Every row comes from one small tree of marks. The marks that hang from a mark follow it in brackets, in the order of their numbers. Every link used is in the known rows. Which tree was each row made from?
Known rows
q_560[q_205 q_506[q_421]]: -2.690	-2.223	-1.715	-1.408	2.625	0.763	2.553	0.339	-1.756	-1.327	0.790	2.501	2.078	-1.121	-0.970	6.585	-3.332	2.293	-4.018	-3.702	1.308	4.583
q_506[q_205 q_421[q_725] q_560 q_844]: 0.793	4.332	1.744	8.160	-3.291	-3.329	-2.875	0.602	-2.455	1.230	0.733	-3.276	-1.186	0.017	3.556	2.148	1.708	-3.217	-2.822	0.637	-1.127	-4.361
q_506[q_421[q_725] q_844]: -0.676	3.593	0.969	4.437	1.149	-0.275	-0.178	0.580	-3.020	0.748	-0.482	-1.548	-0.129	-1.273	1.684	0.593	1.161	-3.940	1.397	-0.261	-1.103	-1.176
q_725[q_205[q_506[q_844] q_560] q_421]: 0.337	-0.199	-0.737	-3.730	2.312	-0.720	-0.186	-0.504	0.671	-1.066	-2.602	-0.320	-0.999	-0.337	-2.819	-2.678	-0.080	1.657	0.139	5.365	-0.550	-0.896
q_205[q_506]: 0.169	-3.868	-2.342	-4.191	0.241	2.951	3.459	0.591	0.476	-0.480	0.505	1.156	0.033	0.324	-4.376	-5.584	0.018	2.338	-0.116	2.060	0.902	-0.059
q_205[q_506[q_421[q_725] q_560 q_844]]: -0.121	0.185	-1.415	5.530	-1.588	-1.246	1.167	0.877	-1.029	-0.090	1.602	-4.573	-0.411	-0.014	0.739	-0.656	1.467	-2.439	-0.243	1.662	-0.491	-1.688
q_560[q_506[q_421[q_725[q_205]] q_844]]: -0.924	0.868	-0.888	-0.351	2.027	-0.449	0.263	0.108	-1.040	0.855	-0.274	0.245	1.078	-0.188	-0.518	2.098	-0.520	-2.438	1.139	-1.224	-1.103	-0.348
q_421[q_506 q_725]: 3.184	-3.576	-1.420	1.710	-2.122	1.423	1.760	-0.340	4.341	1.036	1.594	1.683	-1.943	2.096	-4.142	-3.586	0.011	-1.171	3.612	-6.248	2.569	-0.129
q_205[q_506[q_421] q_560]: -1.536	-1.872	-0.035	-2.511	0.066	0.993	2.141	-0.152	1.408	-1.315	-0.663	0.370	2.236	0.151	-0.517	-2.901	0.183	2.539	0.795	5.097	-1.271	1.807
q_205[q_560]: -1.472	-1.779	1.105	-6.257	1.324	1.996	0.729	-1.529	3.225	-1.799	-1.118	5.092	0.855	-0.688	0.644	-5.378	-1.165	2.911	2.348	2.663	0.402	4.745
q_560[q_506[q_205]]: 0.215	-1.795	-1.072	-6.404	0.972	1.572	0.507	-0.122	0.553	0.886	0.554	5.509	1.332	0.319	-2.733	-0.877	-1.383	2.454	-1.381	-0.358	0.004	-0.833
q_205[q_506[q_421 q_844] q_560]: -0.705	1.094	-0.087	-1.023	1.842	0.316	1.161	-0.031	-0.607	-0.135	-1.109	-0.677	3.138	-0.676	1.083	-2.847	0.964	-0.043	1.467	6.359	-2.731	1.408
q_844[q_506[q_560]]: -1.350	-2.476	0.304	-3.427	0.291	1.708	0.341	-0.436	2.469	-1.745	0.651	-1.377	-0.567	-0.045	3.090	-0.133	-0.149	1.345	3.424	-0.934	1.941	4.126
q_205[q_560[q_506[q_421 q_844]]]: -2.510	1.108	0.821	-4.767	3.615	0.285	-0.402	-1.141	0.900	-0.602	-0.838	3.476	3.583	-1.377	2.985	0.236	-1.090	-0.016	2.364	2.588	-2.389	3.821
q_844[q_506[q_205 q_421 q_560]]: -0.993	0.327	1.951	0.187	-1.740	-0.014	-1.511	0.470	-0.421	-0.353	0.104	-3.317	0.029	0.704	3.596	3.878	1.074	1.509	0.185	0.357	0.269	-0.034
q_560[q_205 q_506[q_421[q_725] q_844]]: -0.802	0.827	-2.225	4.112	3.561	-0.608	2.276	0.465	-2.963	0.194	0.924	0.747	1.950	-1.236	0.742	5.686	-2.163	-2.215	-1.688	-3.367	0.855	3.521
q_560[q_506[q_421]]: -3.324	-1.562	-0.153	-5.243	1.757	1.266	0.700	0.140	-0.451	-0.738	0.485	2.608	1.690	-0.698	-0.928	3.484	-1.673	1.218	-0.615	-1.735	-0.689	1.044
q_506[q_844]: -0.101	1.782	-0.101	-3.811	2.982	1.655	0.184	-0.105	-1.983	0.323	-0.868	1.723	0.452	-1.931	-0.178	-4.007	-0.060	-1.003	0.569	1.145	-0.832	1.100
q_506[q_205]: 1.218	-0.507	0.503	-4.201	-0.940	1.703	-0.098	0.168	-0.937	0.766	-0.717	3.925	-0.588	0.238	-2.950	-3.790	-0.060	3.131	-2.460	1.317	0.483	-2.147
q_506[q_421[q_725] q_560]: -2.686	-1.062	1.344	4.799	-3.454	-1.447	-0.476	0.083	1.367	-1.998	1.661	-2.111	-2.611	-0.074	2.353	2.192	-0.041	-0.949	-0.917	-2.447	1.403	-0.183
q_205[q_506[q_421[q_725] q_844] q_560]: 0.284	0.992	-0.430	3.075	0.955	-0.280	1.767	0.043	0.601	0.270	-0.438	-1.331	2.110	-0.005	1.394	-3.312	1.356	-1.867	3.516	5.361	-1.735	0.977
q_205[q_506[q_421]]: -1.356	-2.244	-1.104	-2.046	-0.415	1.723	2.606	1.225	-1.483	-0.658	0.241	-1.126	0.575	0.013	-3.244	-1.252	0.374	1.948	-1.213	2.041	-0.437	-1.333
q_421[q_725[q_205]]: 1.164	-3.105	-0.753	0.255	-1.373	1.199	1.883	-0.332	2.809	-0.342	-0.904	1.533	-3.312	1.297	-4.061	-5.691	-0.227	0.457	1.580	-1.438	3.114	0.143

Which tree is each row?
-0.045	-0.668	-2.495	2.271	1.962	0.812	3.502	1.201	-4.140	-0.473	-0.136	-1.439	1.461	-1.189	-1.793	0.936	-0.923	1.203	-4.421	0.936	0.813	2.470 : q_560[q_205[q_506[q_421 q_844]]]
-1.164	0.047	-1.024	1.459	-0.723	-0.688	0.587	0.873	-1.985	-0.545	0.986	-4.098	0.510	-0.545	0.370	-0.160	0.983	-0.857	-2.069	2.778	-1.513	-1.350 : q_205[q_506[q_421 q_560 q_844]]
2.865	-2.873	-0.366	-1.729	-4.411	-0.135	-1.378	-0.426	3.270	0.758	1.551	1.445	-1.257	1.973	-3.309	-1.745	-0.201	2.082	-2.619	-4.275	0.779	-1.862 : q_421[q_506[q_205 q_560]]
1.044	1.280	-1.184	-5.048	2.634	0.836	-0.327	-0.090	-1.663	1.972	0.041	4.330	2.258	-0.548	-1.088	-1.071	-0.677	-0.224	-0.730	0.781	-1.560	-1.192 : q_560[q_506[q_205 q_844]]
-2.351	1.533	-0.235	-3.525	3.559	0.534	-0.089	0.171	-2.339	0.407	0.099	1.363	2.743	-1.546	0.729	3.436	-0.992	-1.185	0.017	-0.563	-2.277	0.396 : q_560[q_506[q_421 q_844]]
-1.241	-0.154	0.991	1.220	0.832	1.746	1.217	0.467	-0.109	-0.336	-0.149	-2.986	-0.057	0.503	2.515	2.433	1.029	-0.523	5.102	-1.464	1.376	1.941 : q_844[q_506[q_421[q_725]]]
0.924	0.968	-0.282	-2.751	2.396	0.205	-1.529	-0.137	-0.702	-0.006	0.099	0.896	-1.447	-1.142	-1.822	2.076	-0.385	-0.651	0.494	-3.385	-0.288	-2.008 : q_725[q_421[q_506[q_844]]]
-2.472	2.250	0.542	4.691	0.271	-2.057	-0.868	0.280	-3.680	-1.678	0.531	-3.158	0.201	-2.325	3.925	4.964	-1.155	-1.033	-5.263	-1.167	-0.164	2.741 : q_506[q_421 q_560[q_205] q_844]
-3.627	-1.759	0.647	3.097	-1.838	-1.229	0.331	0.191	-0.952	-3.110	1.034	-1.642	-0.963	-1.319	1.888	5.314	-2.007	2.308	-6.035	-2.769	1.744	3.283 : q_506[q_421 q_560[q_205]]
-0.361	1.058	1.671	-2.024	0.348	1.660	-0.424	0.762	-2.077	0.687	-1.136	-1.826	1.097	0.585	1.489	3.075	1.324	1.821	1.173	0.852	-0.204	-0.479 : q_844[q_506[q_205 q_421]]
1.385	5.359	2.400	5.212	-0.296	-1.753	-1.939	0.011	-2.133	2.058	-1.568	0.148	1.268	-0.034	3.276	-0.606	1.800	-2.164	0.758	3.576	-2.333	-2.397 : q_506[q_205[q_560] q_421[q_725] q_844]
1.250	-1.359	-1.004	-0.040	0.895	0.115	1.068	-1.261	3.767	0.257	-1.129	2.645	-0.678	0.948	-1.387	-4.959	-0.603	-0.953	3.970	0.709	1.352	2.121 : q_421[q_725[q_205[q_560[q_506[q_844]]]]]
4.172	-0.455	-1.622	3.232	-0.286	0.668	0.831	-0.254	2.364	2.117	1.166	0.581	-0.995	1.297	-2.511	-3.622	0.667	-3.596	4.197	-5.124	1.067	-0.505 : q_421[q_506[q_844] q_725]
0.093	0.463	1.500	4.256	-2.622	-0.624	-0.896	0.396	0.621	0.080	0.737	-4.006	-0.897	1.408	3.905	3.387	1.620	-0.310	1.743	-0.713	1.379	-0.565 : q_844[q_506[q_205 q_421[q_725] q_560]]
-1.266	0.050	0.201	-6.477	3.499	-0.924	-1.627	-1.403	1.376	-1.360	-2.324	2.724	-0.493	-0.954	-1.143	0.646	-1.760	1.587	0.636	2.390	-0.555	0.802 : q_725[q_205[q_560[q_506[q_844]]] q_421]
0.545	-1.278	0.560	-2.275	-1.163	0.963	-0.778	-0.131	1.507	-0.263	0.359	-1.049	-0.523	0.888	2.332	-0.203	0.628	2.226	1.337	0.547	1.664	1.074 : q_844[q_506[q_205 q_560]]
-1.704	0.509	2.407	1.368	-4.437	-1.610	-2.615	0.417	-1.182	-0.731	0.478	-0.891	-1.187	0.129	1.355	3.074	0.265	2.235	-6.036	0.618	-0.518	-3.194 : q_506[q_205 q_421 q_560]
0.551	2.858	-0.243	1.380	1.274	-0.835	-0.625	0.548	-2.279	2.378	0.368	1.244	1.846	0.007	0.420	2.872	0.316	-2.304	-0.438	-0.310	-1.715	-2.907 : q_560[q_506[q_205 q_421[q_725] q_844]]
-1.002	1.849	1.037	6.155	-2.195	-2.878	-1.908	0.080	-0.678	-0.541	-0.145	-4.549	-2.161	-0.320	2.272	1.475	0.703	-3.385	-0.975	-0.281	-0.365	-1.078 : q_506[q_421[q_725[q_205]] q_560 q_844]
0.935	-3.011	-0.034	-0.259	-1.128	0.809	1.615	-1.210	4.577	-0.748	-1.333	2.617	-2.356	1.301	-2.483	-6.638	-0.470	0.927	3.266	0.707	2.646	2.268 : q_421[q_725[q_205[q_560]]]
4.209	0.978	0.022	-2.492	-0.246	0.484	-1.487	-0.768	1.452	2.500	-0.762	2.958	1.616	1.109	-1.787	-4.076	0.486	0.213	0.601	-0.342	-1.686	-0.705 : q_421[q_506[q_205[q_560] q_844]]
-0.462	4.430	2.202	3.064	-2.271	-2.625	-3.666	0.501	-3.759	0.744	-0.172	-2.519	0.054	-0.991	3.389	2.708	1.174	-0.902	-5.344	1.882	-2.488	-3.825 : q_506[q_205 q_421 q_560 q_844]
1.830	1.516	0.226	-0.377	-0.578	-1.636	-3.292	-0.118	-0.283	0.384	0.831	-0.026	-2.034	-0.329	-0.738	2.996	0.061	-0.244	-2.020	-2.821	-0.284	-4.152 : q_725[q_421[q_506[q_205 q_560 q_844]]]
5.349	0.120	-1.110	6.216	-3.892	-1.627	-1.285	-0.312	2.952	2.455	2.075	-0.674	-1.904	2.333	-1.056	-2.435	1.257	-3.203	0.897	-4.465	0.900	-3.105 : q_421[q_506[q_205 q_560 q_844] q_725]
-0.293	-1.672	-1.080	-0.797	-1.830	-0.741	0.329	0.495	-0.561	-0.504	-1.175	-3.860	-1.080	0.547	-3.229	-2.074	0.496	1.117	-3.079	2.918	-0.536	-1.438 : q_725[q_205[q_506[q_421 q_560 q_844]]]
5.215	-2.375	-1.169	2.849	-3.504	0.689	0.848	-0.036	3.420	2.436	1.330	2.214	-1.874	3.121	-4.742	-3.517	0.679	-0.330	1.514	-5.261	2.098	-3.057 : q_421[q_506[q_205] q_725]
-1.887	-1.860	0.235	-7.289	2.560	-0.395	-1.144	-1.410	2.883	-2.095	-2.107	3.447	-1.116	-0.391	-2.288	0.724	-2.165	3.272	0.296	1.272	0.598	1.189 : q_725[q_205[q_560[q_506]] q_421]
0.806	1.134	1.349	2.328	-0.446	1.098	0.176	0.799	-0.996	1.117	-0.492	-2.361	0.019	1.333	1.705	2.400	1.751	-0.034	3.224	0.002	0.881	-0.893 : q_844[q_506[q_205 q_421[q_725]]]
1.100	-0.400	1.045	-4.438	1.360	2.280	0.111	-0.656	1.697	0.380	-1.413	1.601	1.560	0.961	2.183	-2.640	0.684	2.642	4.140	2.825	0.621	2.705 : q_844[q_506[q_205[q_560]]]
-1.549	2.797	1.326	6.595	-1.450	-2.457	-1.457	0.161	-1.277	-0.631	1.107	-3.676	-1.414	-1.107	4.268	2.183	0.787	-3.957	-0.129	-1.001	-0.523	-0.672 : q_506[q_421[q_725] q_560 q_844]
0.607	0.029	-0.929	0.625	0.990	-1.526	-1.429	-0.285	-0.138	-1.181	1.220	-0.453	-1.958	-1.170	-0.533	4.324	-1.404	-0.416	-2.356	-4.795	1.209	-0.135 : q_725[q_421[q_506[q_560[q_205] q_844]]]
